Each row comes from the steps of one path. Every step used is in the known rows, and no mark comes twice. Write the path behind each row, first mark first.
In the rows, zero is written as 128.
Known rows:
W/N/C/U/B: [154 125 167  93 174 101 154 103 181 134 126 188 162  35 198 121 126 112
 122  85 151]
U/B/N: [131 121 123  90 105  93 114 131 125 126 137 173 155 129 146 137 119 138
 124 184 165]
K/N/W/U/B: [146 120 160 103 143  70 147 126 163 144  99 144 142  93 154 109 148 139
 155  92 126]
K/N/C/U/B: [142 134 167  95 182  87 160 107 143 121 122 182 154  37 164 105 119 119
 139 102 138]
C/N/W: [125 117 141 112 131 128 122 134 166 132 110  63 115  68  98 122 139 154
 124 122 153]
C/U: [133 130 132 118 166 133 124  96 110 115 133 143 138 107 146 128 126 118
 119 100 136]
N/B: [125 117 142 115 121  88 126 113 130 136 131  88 135  73 144 116 134 121
 147 121 127]
R/N: [129 123 132 136  97 132 124 139 120 144 113 121 135  85 101 124 136 135
 138 160 132]
U/K: [128 121 144 134 121  97 106 117 141 110 145 146 136 143 125 119 115 147
 135 120 133]
N/W: [125 125 133 126 112 130 154 137 161 142 112  91 125  88 107 107 133 135
 133 107 136]
U/K/N/W: [122 132 166 123 103  77 123 136 152 129 109 113 127  98 116  91 132 159
 156  93 134]
W/U/B/N/C: [151  93 125  77 169  63 152 106 171 120 121 187 169  51 173 117 127 109
 116 152 150]
W/N: [136 133 147 120 122 122 123 136 147 143 111 139 131 120 171 136 145 127
 129 106 132]
U/W: [129 122 113 141 127 109 138 134 159 133 133 121 133 118 154 126 120 144
 133 140 134]
W/U/B: [152 108 139 114 154  96 124 107 148 124 134 177 146 137 164 137 133 126
 132 116 126]
N/C/U: [137 121 136 109 190 118 164  95 149 112 128 145 146  29 145 107 120 102
 114  95 134]
B/N/C: [125 114 118  89 141  89 155 129 150 125 114 135 150  46 134 109 122 113
 113 164 150]
K/N/W: [121 138 149 115 116 106 148 145 140 147  90  93 122  82 114 100 144 142
 150 104 128]
R/U/K/N: [119 127 175 134 119  68 105 139  50 128 106 143 133 127 135 113 110 144
 144  99 137]
K/N: [124 142 144 116 130 111 123 139 111 134 106 128 123 125 136 122 140 133
 145 126 120]
B/N/C/U/K: [133 107 133  88 166  68 124  84 140  95 138 172 166  37 152 100 108 120
 111 124 165]
C/N: [130 119 136 114 150 126 102 127 133 118 126 102 117 106 119 143 135 145
 119 143 145]

Write each row's path:
[128 122 148 138 117  88 139 153 109 158 100 124 141 108 196 134 120 136
 126 100 150]
R/U/W/N
[147 119 172 107 176  84 139  91 178 112 126 173 156  39 185 106 125 120
 123  61 144]
W/N/C/U/K
[128 133 150 109 156  95 164 138 150 133 100 125 131  41 134 101 132 120
 140 117 119]
K/N/C
[136  94 129  95 129  57 112 102 160 114 113 137 153  91 141 103 138 138
 129 114 154]
B/N/W/U/K
[150  97 152  97 161  87 118 112 187 128 116 113 134  73 136 130 143 152
 126 110 149]
C/N/W/U/B
[125 114 139 103 104  86 117 145  55 138 121 172 155 123 146 136 103 133
 114 167 176]
R/U/B/N
[138 106 171 106 149  16  99  89 129 118 115 118 145  79 180 103 147 131
 168  87 110]
W/U/K/N/B
[139 115 156 117 158  56  99 105 130 109 113 161 136 129 163 115 143 138
 151  87 110]
W/U/K/N
[124 134 161 126 124  84 102 125 118 115 122 145 130 135 135 112 127 151
 151 115 125]
U/K/N
[130 125 163 119 146  65 145 126 158 115 116 147 138  63 133  93 119 138
 147 109 124]
U/K/N/C
[132 117 119  79 178 100 148  97 131 112 118 156 161  21 151 109 121 101
 105 134 160]
B/N/C/U
[146 101 141 129 154  76 102  94 144 105 134 161 142 138 152 120 132 133
 134  94 120]
W/U/K
[126 134 168 111 140  84 118 101 135 118 116 129 136  73 135  92 130 149
 149  64 141]
C/U/K/N/W
[139 124 155 111 147 108 164 135 186 142 105 137 139  47 169 115 139 113
 123  99 131]
W/N/C
[135 129 132 126 121 100 130 140 180 149 115 129 138 115 196 136 136 142
 135 115 138]
U/W/N
[132 116 146 115 112  61 131 125 176 157 118  85 149  63 215 122 142 135
 155 110 136]
U/W/N/B
[149 114 155 110 152 110 158 109 156 133 130 175 162   4 128 109 118 121
 130 137 151]
R/N/C/U/B
[128 107 151 103 139  83  96 113 134 126 127  57 125  49 132 130 139 138
 136 137 143]
C/N/B
